What can hang from each mark
q_505: q_374 q_950
q_884: q_90 q_374
q_953: q_208
q_208: q_14 q_865 q_953
q_14: q_364
q_865: q_208
q_374: q_505 q_674 q_884
q_90: q_281 q_548 q_865 q_884
q_674: q_374
q_364: q_14

Each row was made from one small tree. The marks that hang from a mark follow it in brackets, in the order of their numbers. Every link used is in the known rows. Write each row's tree.
Known rows
q_953{q_208{q_14{q_364} q_865}}: [  1  31 -11   6 -22   9  -1   6  -6   7 -15   4 -12  38 -18   9 -20   1
  -4   5  24 -25   4  23   5]
q_374{q_505 q_884{q_90{q_281 q_548}}}: [  6  -4  -2   3   2   4  -2   6 -12   3  -1  -4  -3   1 -13  14  -4  12
 -13  -5 -16  -2 -17  -4  12]
q_505{q_374{q_674 q_884{q_90{q_281 q_865}}} q_950}: [-18 -27 -12   2   2  -1 -10  13  -3  11  -6   0  -5 -19 -10  -2  -4  -3
  -4   2 -15  -6 -10   9  11]
q_505{q_950}: [ 12   7 -20   8 -11   1   0   5  -4  14  -4  -5 -13  11 -19   8  -2  -5
   6   4   7  -6  15   9  16]
q_884{q_90{q_865{q_208{q_14 q_953}}} q_374}: [ -4  28 -15   2 -10  -1   9   2   0   2  -9   5   5   1  -3   3 -29  14
  -5 -15  34  -9   1  19   3]
q_364{q_14}: [ 17  30 -18  -1  -9   6  -1   5  -1   8  -2   0 -15  13 -22   5 -15   2
  -9  -4  -5  -7   8   8   2]
q_865{q_208{q_14 q_953}}: [ 13  30 -26  -2 -14   1  -2   1  -3   6  -4  -1 -10  16 -15   7  -9  10
  -4   0   8 -19  12  16  18]
q_884{q_90{q_281 q_865{q_208}} q_374}: [-10   5 -10  -1  -9   0   6   8  -7  -2  -7   7  -4 -11  -5  15 -20   6
  -3  -3  26 -10 -11  11  -8]
q_505{q_374{q_674} q_950}: [ 13 -14 -22   3  -1  -3  -7  12  -1  18  -5  -5  -3  -6  -6   9   4  -7
   8   6 -15 -16  14   5  22]
q_505{q_374{q_674 q_884} q_950}: [ 10 -15 -25   4   3  -1  -7   9   0  16  -7  -6 -10   3  -5   3  12  -6
  -1   8 -24  -9   7   0  15]
q_674{q_374{q_884}}: [ 14   3 -16  -5   0   5  -8   6   5   8  -6   0 -15  32  -9   2  -5  -4
  -4   2 -11 -10   2  -3 -16]
q_14{q_364}: [ 15  23 -11   2  -7   6 -16   8  -4   8  -5  -1 -28  21 -19  20 -10  -3
  -8  10   5  -5   7   4   7]
q_208{q_953}: [ 11  20  -7   3  -8   2 -11   5   4   7   0  -4 -20   6 -22   4 -13   5
  -6   3   4  -9   8   9  12]
q_505{q_374{q_884{q_90{q_281 q_865}}} q_950}: [ -8 -18  -5   8  -3  -3   0   8  -2  10  -3   4  -8  -9 -15   4 -12  -6
   4  -4  -4  -1  -9  12   7]
q_374{q_505{q_950} q_674 q_884{q_90{q_281 q_548}}}: [ -7 -24 -21   6   8   1  -4   8 -17  12  -6 -12   5 -10  -9   7   4  11
 -11   0 -27  -2 -11  -5  30]
q_884{q_90{q_281 q_548} q_374{q_505}}: [ 10  -7   2   6   1  -2   8   5 -14   1  -1  -1  11 -13  -3  18 -22  11
   0 -12   9  -5 -11  -3   3]
q_208{q_14{q_364} q_865 q_953}: [  6  37  -9   7 -17   6 -10   1   1  13  -7  -1 -15  25 -28   0 -24   4
  -8   1  24 -13   8  23  10]
q_90{q_281 q_548 q_865{q_208{q_953}} q_884{q_374}}: [-10   8   2  -3   2 -15  29   7  -3   9 -13   5 -11   3  -2   6 -18   5
   2  14  -2 -22 -15   1  11]
q_865{q_208}: [ 16  22 -24  -2 -11   4  -1   8  -4   6  -5  -1 -14  15 -12  22   3   1
  -4   6   0 -17   7   6  10]
q_674{q_374{q_505 q_884{q_90{q_865}}}}: [  4   6   6  -3   3   7 -13   7   6   9  -8   3   3  25 -10   1 -16   5
 -19 -13  -4   0 -13  -1  -7]
q_208{q_14 q_865 q_953}: [  7  30  -6   3 -22   6   0   2   4  10  -5  -1  -5  15 -27  -9 -17   6
  -2  -3  27 -21   9  27   6]
q_674{q_374{q_505{q_950} q_884{q_90{q_281}}}}: [  0 -19 -18   4   3   2 -10   0 -10   9  -1  -3   5  15 -13   4 -14   2
  -3  -9 -11   4  -4  -3  10]
q_505{q_374{q_674 q_884{q_90{q_281}}} q_950}: [ -9 -28 -26   5   4  -1 -12  10  -9   6  -1  -4  -7 -18  -6   6   3  -2
   2   2 -23  -5  -2   4  16]
q_208{q_14 q_865}: [ 13  27  -6   0 -25   9   3   5   0   9  -8   0  -4  21 -21  -3  -5   1
   2  -1  26 -22   9  26  -4]
q_374{q_505{q_950} q_674 q_884{q_90{q_548 q_865}}}: [ -8  -7  -8   5   9   2   2  11  -5  20 -14 -10   9  -1  -7   3   0   9
 -22  -5 -17   0 -12  -1  28]

Write each row's tree
[ 18  34 -31  -3 -12   5  -7   3 -11   8 -10   2 -16  31 -12  24  -5   2
  -6   6   5 -14  11  11  13] -> q_865{q_208{q_14{q_364}}}
[  2   4 -18  -2   4   6 -10   7   2   2  -6  -1  -9  23  -6   7 -10   0
  -1  -8  -9  -5   1  -3 -13] -> q_674{q_374{q_884{q_90}}}
[ 18   5  -2  11   6 -12  30   2 -10  17 -10  -2   6  23   3   8  -5   1
   9   3  -2  -4   3 -11  26] -> q_90{q_548 q_884{q_374{q_505{q_950}}}}
[  4  -2   1  14   1  -6  21   5  -6  17 -12  -3  21  -4  -4  11 -25   5
   0 -18  21   3  -7   2  17] -> q_884{q_90{q_548 q_865} q_374{q_505{q_950}}}
[ -7   9 -21  -2   2  11 -18  12  -4   0  -5  -7 -17  -1  -6   2   9   8
 -17   3 -12  -5  -2   0   3] -> q_374{q_674 q_884{q_90}}
[ -1  -1 -24   8   5   7 -16   6  -9  12  -5 -10   0   3  -9   2   7  11
 -21  -3 -13   7   0  -2  28] -> q_374{q_505{q_950} q_674 q_884{q_90}}
[ -5  -6 -13   2   1   3   3   9 -10  -1  -3  -4 -14  -4 -13  13  -4   6
  -2   0 -14  -7 -12   1   1] -> q_374{q_884{q_90{q_281 q_548}}}
[ 14  -6 -13  -3   2   4 -17  13   3   9  -4  -1 -15   4  -3   5  12  -1
  -8   9 -26 -15   1  -2   0] -> q_505{q_374{q_674 q_884}}
[ -4  23 -12  -2  -9   5   0  12  -1   5 -10   2  -7   3 -12  21  -8   4
  -9  -5  10 -12  -3  13   9] -> q_884{q_90{q_865{q_208}}}
[ 20  -5 -17   4   2   2  -5  -1  -2  19  -7  -2   2  37 -10   1  -5  -3
  -6  -3 -12   1   5  -6   8] -> q_674{q_374{q_505{q_950} q_884}}
[ -9  -7   5   2  -3  -3  15  11  -6   3  -8   3   1 -18  -7  10 -24   4
   4  -6  20 -11 -15   9 -12] -> q_884{q_90{q_281 q_548 q_865} q_374}
[ 25   5 -10  13  -6  -3   5  -1  -7  14  -3  -2   5  13  -9   7 -12   2
  -1  -5  23   4   9   1  11] -> q_884{q_374{q_505{q_950}}}
[ 23  -5 -15   3  -2  -1  -7   2  -2  19  -6  -3   8  27 -13   7 -12  -4
   2  -5  -5  -5  11  -1  16] -> q_674{q_374{q_505{q_950}}}
[-11 -13 -14   5   5   1  -6  14   3  15 -10  -2  -2  -9  -5   1  -1  -4
  -6  -3 -14  -5  -3   7  14] -> q_505{q_374{q_674 q_884{q_90{q_865}}} q_950}
[  2 -29 -20   5  10  -4   5   3 -12  13  -6  -5  13  13  -8  11 -14   1
   3 -11 -24  -2  -8  -8  15] -> q_674{q_374{q_505{q_950} q_884{q_90{q_281 q_548}}}}
[  8   7  -7   4   1   6 -15   9  -7   2  -2  -4   8  -9   4   7  -8  15
 -14  -8  12  -2  -2  -2   5] -> q_884{q_90 q_374{q_505 q_674}}
[ 19   6  -5  -1  -3   4 -13   7  -5   8  -4  -2   3   2   0   3  -1  11
 -16   3   6  -7   1  -3   0] -> q_884{q_374{q_505 q_674}}
[  0  -9 -23  10   9  -8  26   9  -1  17 -15   0   6   1  -2  25  -5  -6
   5 -10 -19 -11  -7   2  25] -> q_505{q_374{q_884{q_90{q_548 q_865{q_208}}}} q_950}
[ -7 -12   1   8   1  -2   7   5 -10  15  -8  -3   3  -2 -19   6 -12   6
 -12  -5  -7   3 -18   4  21] -> q_374{q_505{q_950} q_884{q_90{q_281 q_548 q_865}}}
[ -1 -13 -29   8   8   1  -8  10  -3  10  -4  -5  -3  -6  -1   7   5  -2
   1  -3 -22  -4   5   0  19] -> q_505{q_374{q_674 q_884{q_90}} q_950}
[ -9 -15 -19   5   1   6 -19   6 -15   8  -1  -8  -3  -6 -14   0   5  11
 -19   2 -14   4  -6   0  25] -> q_374{q_505{q_950} q_674 q_884{q_90{q_281}}}
[ -3 -17   4  11  -1  -7  17   4 -12  14  -7  -1  18 -14  -9  10 -27   6
   1 -12  19   1 -13   4  13] -> q_884{q_90{q_281 q_548 q_865} q_374{q_505{q_950}}}
[  1 -18  -6   3   7 -11  17   7 -17  16  -9  -5   6   2   4   1   1   5
   5  15 -16 -11  -4 -10  27] -> q_90{q_281 q_548 q_884{q_374{q_505{q_950} q_674}}}
[ -6   0  17  -5  -1 -10  25  11  -4   8 -13   6 -13   5  -2   0 -13  -1
   8  15   5 -17 -13   2  -6] -> q_90{q_281 q_548 q_865 q_884{q_374}}
[ 13   0 -17   4  -4   3 -15   7  -7  19  -5  -9   1   4 -15   3   7   5
 -13   6  -6  -6   9   2  29] -> q_374{q_505{q_950} q_674}
[  0  19  16  -5  -1  -5  18  14   2  15 -15   1 -17  19 -10   5   0  -3
   2  13  -8 -19  -5   4  10] -> q_90{q_548 q_865 q_884}
[  1   2   3  -5  -2  -5  14  11  -9   7  -6   0 -20  11 -10  10   2  -2
  10  18 -18 -21  -3   0  12] -> q_90{q_281 q_548 q_884}
[  3   0   2  -1   0  -9  23   8 -10   3  -7   3 -13   8   1   6  -5  -1
  15  14  -3 -17  -5  -5  -2] -> q_90{q_281 q_548 q_884{q_374}}
[  0  25  -8   4 -25   9   7   7  -2   4 -12   4  -2  28 -16  -1 -15   4
   2   1  28 -31   5  26   0] -> q_953{q_208{q_14 q_865}}
[ -9 -16  10  -3   3   0  -1  13  -9   8  -9  -2  13 -24   0   6 -16  14
 -14  -5   4 -10 -21   2   3] -> q_884{q_90{q_281 q_548 q_865} q_374{q_505 q_674}}
